What can hang from each mark:
deka: momodo
tafu: bira vorap
kori: nukiv
zopa: fibunet
fata: momodo zopa
momodo: deka fata fibunet kori vorap
vorap: nukiv tafu

Every row comes from one small tree of marks. The marks that hang from a mark follow it in brackets, in alphabetical order. Every link used is in the known rows. Which tree was each row made from?
Known rows:
deka{momodo{fata{zopa} kori{nukiv} vorap}}: -0.499; 0.258; 0.160; -0.705; 1.479; -2.792; -1.477; 4.998; -0.874; -2.210; 0.316; 2.283; 0.893; 1.443; 3.051; 2.172; 0.977; 0.262; 0.785; 2.024; -1.819; 0.201; 2.172; 0.247
fata{momodo{fibunet kori}}: -0.831; -0.319; -1.552; -0.844; -0.586; 1.229; 0.788; -0.582; 1.472; 0.259; -0.362; -0.579; -1.022; -1.969; 0.443; -0.581; -0.291; -0.283; 0.255; -0.098; -2.192; -0.008; -1.303; 0.660
momodo{deka}: 0.316; 1.285; 2.474; 1.604; -1.628; 0.375; 1.787; -0.811; 0.801; 0.464; -1.606; 1.523; -0.120; -1.030; -2.455; 0.319; 0.478; 0.217; -1.241; 0.924; 1.255; -0.663; -0.483; 0.243
deka{momodo{fibunet kori vorap{nukiv}}}: 1.424; -0.108; -0.128; -1.127; -0.877; -2.806; -2.449; 0.326; 1.919; -0.535; -1.033; 0.510; -0.267; 1.286; 3.015; -0.213; -0.843; -0.760; 0.775; -0.030; -0.122; 0.168; -1.630; -1.473
momodo{kori}: -0.700; 1.347; 1.914; 0.816; -0.554; 0.715; 0.272; 1.465; 0.683; 1.135; -1.090; 0.442; -0.395; 0.105; 0.165; -0.897; 0.329; -0.039; 1.783; 1.445; 2.762; -0.965; -1.165; 0.389
fata{momodo{deka kori{nukiv} vorap{tafu{bira}}}}: 0.095; -0.691; -0.052; -0.071; -1.256; 1.488; -0.711; -1.052; 0.076; 0.476; 0.620; 0.624; 2.780; -2.502; 1.435; 0.194; -1.709; -1.268; 2.335; 1.255; -0.009; -0.471; 1.814; -0.094
kori{nukiv}: 0.761; 3.730; 0.793; -1.230; -2.594; -0.636; 2.420; 3.000; -1.866; -1.692; -3.504; -1.640; -2.286; 2.170; -2.549; -0.420; 1.338; 0.780; 1.219; 1.898; 0.349; -0.028; 1.338; 1.508
tafu{bira vorap{nukiv}}: 2.154; 1.151; -0.612; -0.542; -5.474; 4.756; 1.815; -1.498; -0.357; 2.460; -3.848; -0.734; 1.349; 6.140; -2.474; -1.483; -4.408; 0.956; 2.151; -0.408; 1.753; -1.535; -1.898; 0.699
deka{momodo{vorap}}: -0.243; 1.926; -0.266; 0.615; -1.570; -3.596; -0.436; 2.317; 0.196; -1.302; -2.239; 1.156; -1.172; 3.567; 0.924; 0.716; -0.057; -1.000; 0.604; 0.375; -1.499; 1.315; 0.035; -0.783
vorap{nukiv tafu}: 2.187; 0.376; 0.912; 2.295; -4.734; 0.633; 2.853; -4.922; -2.476; 1.419; -1.081; -7.315; -4.699; 6.930; -2.817; -1.916; 0.277; -1.103; 3.945; -1.427; 3.099; 0.279; -3.419; -2.459
zopa{fibunet}: -0.173; 2.420; -1.041; -1.878; 0.484; -0.752; 1.051; 0.676; 0.467; 0.376; -1.930; -1.575; -1.163; 0.320; -2.328; -2.110; 0.746; -0.852; -1.137; -1.252; 2.427; 0.168; 0.172; 0.514
fata{momodo{kori vorap{tafu{bira}}} zopa{fibunet}}: -1.689; -1.912; -4.906; -0.248; 2.745; 2.191; -0.926; -2.107; -1.639; 1.319; 3.500; -2.484; 0.608; -0.262; -0.360; -1.221; 0.120; -1.120; 2.339; -2.507; -2.320; 0.768; 0.801; 0.635
momodo{deka fata{zopa} fibunet kori}: -0.216; -2.550; 2.323; -0.470; 3.433; 1.511; -1.071; -0.262; 2.246; 0.428; 2.644; 3.492; 2.859; -6.400; 0.800; 1.033; 0.154; 2.109; -4.098; 0.479; 1.066; -1.581; -0.642; 1.001
momodo{fibunet}: 0.311; 1.799; -0.006; -0.602; -1.817; -0.408; 0.908; -0.967; 1.521; 0.226; -2.585; -1.147; -2.278; -0.173; -2.495; -1.918; -0.620; 0.565; -2.355; -1.425; 0.841; 0.815; -2.564; 0.133
momodo{deka fata vorap}: -0.139; 0.668; 3.415; 1.140; 0.878; -1.127; -0.364; 0.130; 1.679; -0.071; -0.880; 3.969; 2.127; -3.160; 1.371; 1.259; -0.477; -0.644; -3.935; 0.845; 3.061; -0.126; 3.006; -1.382
deka{momodo}: -0.140; 1.799; -0.237; 0.520; -2.166; -2.667; 1.265; 3.084; -0.320; -1.560; -2.285; 0.376; -2.001; 4.342; -0.429; 1.266; 0.746; -0.008; 0.929; 0.899; -2.405; 0.900; -1.180; 0.257
fata{momodo{deka fibunet kori}}: -0.343; -1.370; -0.337; -0.603; -0.238; 1.599; 0.408; -1.502; 2.333; 0.417; 0.300; 1.159; 0.816; -4.573; 0.465; 0.170; -0.489; -0.217; -0.710; 0.512; -1.961; -0.820; -0.930; 0.743
tafu{bira}: 0.771; 2.888; 0.043; 0.362; -3.210; 2.195; 1.842; 1.028; -0.023; 1.470; -3.677; 0.117; -0.007; 3.393; -1.985; -0.582; -1.722; 1.272; 0.778; -1.435; 1.841; 0.434; -1.087; 1.473
vorap{nukiv tafu{bira}}: 3.002; 0.528; 0.416; 1.706; -5.624; 2.312; 2.562; -4.687; -2.292; 2.186; -1.731; -6.498; -2.740; 7.558; -2.474; -1.829; -1.534; -0.223; 4.262; -2.482; 3.707; 0.362; -3.497; -1.623
fata{zopa}: -1.259; 1.169; -1.562; 2.217; 0.171; 1.031; 2.686; -0.242; -2.695; 0.175; -0.139; -2.284; -4.007; 3.643; -4.321; -0.391; 2.625; 1.196; 0.701; -1.185; -2.466; 0.748; -1.291; 1.396

Which tree is each row?
-1.434; -0.059; -0.567; 0.903; 2.243; -0.983; -0.506; -0.931; -1.856; 0.244; 1.679; -1.625; -0.243; 1.533; -0.502; -0.785; 0.012; -1.152; -1.446; -1.984; 2.448; 1.620; 1.867; -1.638 => momodo{fata{zopa{fibunet}} vorap{tafu}}
-1.023; -1.033; -0.281; 0.060; 1.999; -2.672; -2.139; 2.555; -0.606; -0.802; 1.917; 0.979; 1.429; 1.903; 2.728; 1.102; 0.047; -0.893; 0.833; 0.394; -0.067; 0.707; 0.733; -0.928 => deka{momodo{fata{zopa{fibunet}} kori vorap{tafu}}}
0.346; -0.389; 2.471; -2.251; 0.928; -1.230; -3.555; 0.608; 1.157; -0.188; 0.784; 0.596; 3.000; -3.587; 3.260; -1.573; -2.766; -0.439; -1.341; 0.760; 5.356; 0.051; 1.338; -1.766 => momodo{fata fibunet kori{nukiv} vorap{tafu}}
0.184; 0.437; -0.070; -1.008; -0.181; -3.083; -2.900; 1.829; 2.179; -0.647; -0.893; 2.141; 0.886; -0.014; 2.688; -0.141; -1.308; -0.661; -0.101; 0.391; -0.264; 0.601; -1.111; -0.965 => deka{momodo{fibunet kori vorap}}
0.844; 1.116; -0.236; -0.004; -2.580; -0.390; -2.116; -3.631; 1.215; 1.650; -1.341; -1.421; 0.644; 0.479; -0.901; -3.178; -4.206; -0.818; -1.123; -3.229; 3.800; 1.943; -1.859; -2.059 => momodo{fibunet vorap{tafu{bira}}}
1.649; -0.222; 2.947; -2.379; -0.189; 0.649; -1.633; 0.195; 2.664; -0.003; -0.337; 2.622; 3.088; -6.557; -0.074; -0.715; -0.943; 1.274; -1.459; 2.224; 2.553; -2.145; -0.491; 0.951 => momodo{deka fibunet kori{nukiv}}
-0.009; 0.777; 0.103; -1.185; -0.827; -3.076; 0.558; 3.314; 1.025; -2.172; -1.671; 1.367; -0.956; 1.792; 0.906; 1.642; -0.070; 0.754; -2.487; 0.229; -2.165; 1.049; -1.013; 0.165 => deka{momodo{fata fibunet}}
-1.697; -0.389; 1.373; 0.939; 2.688; 1.242; 0.864; 2.661; -0.838; 0.311; 1.370; 0.994; -0.220; -0.170; 0.938; 1.062; 1.918; 1.380; -0.176; 1.059; 0.880; -0.798; 0.354; 1.175 => momodo{fata{zopa} kori}
0.460; 0.176; -1.435; -0.433; 1.045; -3.041; -0.086; 1.881; -0.854; -1.823; -0.370; -0.343; -1.615; 3.823; 1.723; 1.577; 1.487; -0.488; -0.459; -0.603; -2.156; 0.951; 1.091; -0.787 => deka{momodo{fata{zopa{fibunet}} vorap{nukiv}}}
-1.689; -2.165; -2.239; 1.656; 1.764; 2.865; 1.708; -1.249; -1.225; 0.336; 2.830; -0.027; -0.708; -1.638; -1.493; 1.294; 2.395; 0.656; 1.582; 0.303; -5.385; -0.655; -0.158; 1.990 => fata{momodo{deka kori} zopa}
1.162; -0.885; 4.054; -2.863; 1.503; 0.340; -1.267; 2.046; 2.782; -0.909; 0.268; 3.880; 4.103; -7.436; 1.832; 0.962; -0.680; 1.765; -3.754; 2.662; 2.996; -2.150; 1.129; 0.919 => momodo{deka fata fibunet kori{nukiv}}
-0.537; -0.547; 1.044; 0.298; 2.804; 0.591; 1.714; 0.574; -0.203; -0.450; 1.238; 1.780; 0.874; -2.473; -1.809; 1.634; 1.933; 1.207; -3.783; -0.062; 0.040; -0.681; 1.703; 1.088 => momodo{deka fata{zopa{fibunet}}}
-0.077; -2.500; -4.349; 0.446; 1.834; 1.528; 0.642; -5.219; -2.012; 0.531; 3.212; -3.845; -1.353; -0.189; -2.084; -0.579; 1.467; -1.509; 0.961; -2.754; -3.608; 0.432; 0.899; -0.489 => fata{momodo{deka vorap{nukiv tafu}} zopa{fibunet}}
-0.888; -2.282; -3.481; 2.040; 0.698; 2.094; 0.595; -3.646; -2.645; 0.979; 3.020; -4.146; -2.685; 2.355; -0.228; -0.472; 1.431; -1.103; 3.936; -1.457; -3.577; 0.465; -0.409; -0.514 => fata{momodo{kori vorap{nukiv tafu}} zopa}
-0.738; 0.160; -0.707; -0.371; 2.296; -1.010; -0.975; -0.651; 0.589; -0.352; 0.216; 0.612; -0.879; -1.388; 0.163; -0.680; -0.470; 0.496; -4.699; -2.367; 0.281; 1.575; 0.800; -0.715 => momodo{fata{zopa} fibunet vorap}
-0.963; -1.840; -3.581; 0.679; 0.894; 2.140; 2.190; -2.824; -0.657; -0.320; 1.846; -1.104; -2.030; -1.781; -3.341; 0.639; 1.621; 1.055; -1.408; -1.629; -6.695; 0.527; -1.050; 1.682 => fata{momodo{deka fibunet} zopa}
0.006; -0.361; -0.195; -2.045; 1.149; -2.199; -0.729; 4.611; -0.104; -2.480; 0.341; 1.538; 0.397; 0.345; 1.752; 1.934; 0.944; 1.714; -0.760; 1.537; -2.886; 0.047; -0.147; 1.259 => deka{momodo{fata{zopa} fibunet kori{nukiv}}}
0.865; -3.382; 2.999; 2.354; 2.141; 1.111; -1.871; -3.485; -0.431; 1.571; 3.803; 0.162; 2.316; -1.812; 2.381; 0.625; 0.021; -0.717; 0.612; 0.244; 3.968; -1.361; 1.017; -2.379 => momodo{deka fata{zopa} kori vorap{nukiv tafu}}
1.128; -0.990; 1.685; 1.728; 1.571; 0.195; 0.488; -2.443; -0.372; 0.013; 0.792; 0.749; -0.400; -0.674; 0.504; 1.374; 1.403; 0.006; -2.487; -0.601; 0.946; -0.490; 2.162; -1.402 => momodo{deka fata{zopa} vorap{nukiv}}
-0.157; 0.966; 1.441; -1.331; -0.187; -2.533; -0.029; 6.125; -0.209; -2.437; -1.108; 2.126; 0.635; 1.711; 2.627; 2.548; 0.967; 0.710; 0.787; 3.197; -1.095; -0.434; 1.046; 0.870 => deka{momodo{fata kori{nukiv}}}
-0.220; 1.174; -0.149; 1.208; -2.268; -3.521; -0.703; 1.025; -0.535; -0.895; -1.243; -0.282; -0.951; 4.440; 0.459; 0.307; -0.799; -1.494; 1.572; 0.130; -0.600; 1.673; -0.617; -1.635 => deka{momodo{vorap{tafu}}}
-0.245; -0.156; 0.014; -0.438; -0.091; 0.650; -0.413; 0.048; 0.883; -0.332; -0.067; 1.702; 1.531; -3.675; 1.774; 0.599; -0.134; -1.254; 1.116; 1.944; -1.270; -0.839; 2.593; 0.280 => fata{momodo{deka kori{nukiv} vorap}}
0.896; 1.166; 1.231; -2.749; -0.619; 0.116; -1.087; 1.503; 1.415; -0.188; -1.379; 0.005; 0.490; -2.858; -0.008; -1.822; -0.699; 1.099; -0.092; 1.316; 2.260; -1.001; -1.117; 1.090 => momodo{fibunet kori{nukiv}}
-0.878; -1.856; -3.485; -1.613; 3.354; 2.199; 0.752; -0.022; -1.413; -0.493; 3.097; -0.755; 0.690; -3.433; -1.556; 0.553; 2.732; 0.406; 1.093; 0.326; -4.634; -1.109; 2.023; 2.655 => fata{momodo{deka kori{nukiv}} zopa{fibunet}}
-0.117; 0.529; 1.645; 1.466; -1.279; 0.790; -2.770; -1.212; 0.355; 2.616; 0.075; 0.097; 2.580; 0.768; 1.649; -2.164; -3.228; -1.463; 2.978; -0.436; 5.875; 0.205; -0.441; -1.727 => momodo{kori vorap{tafu{bira}}}
-1.661; -2.117; -2.368; 1.745; 2.387; 2.059; -0.080; -1.982; -0.775; 0.567; 2.916; 0.724; 0.156; -2.393; -0.143; 0.816; 1.468; -0.399; 1.243; -0.170; -4.479; -0.244; 1.210; 0.798 => fata{momodo{deka kori vorap} zopa}
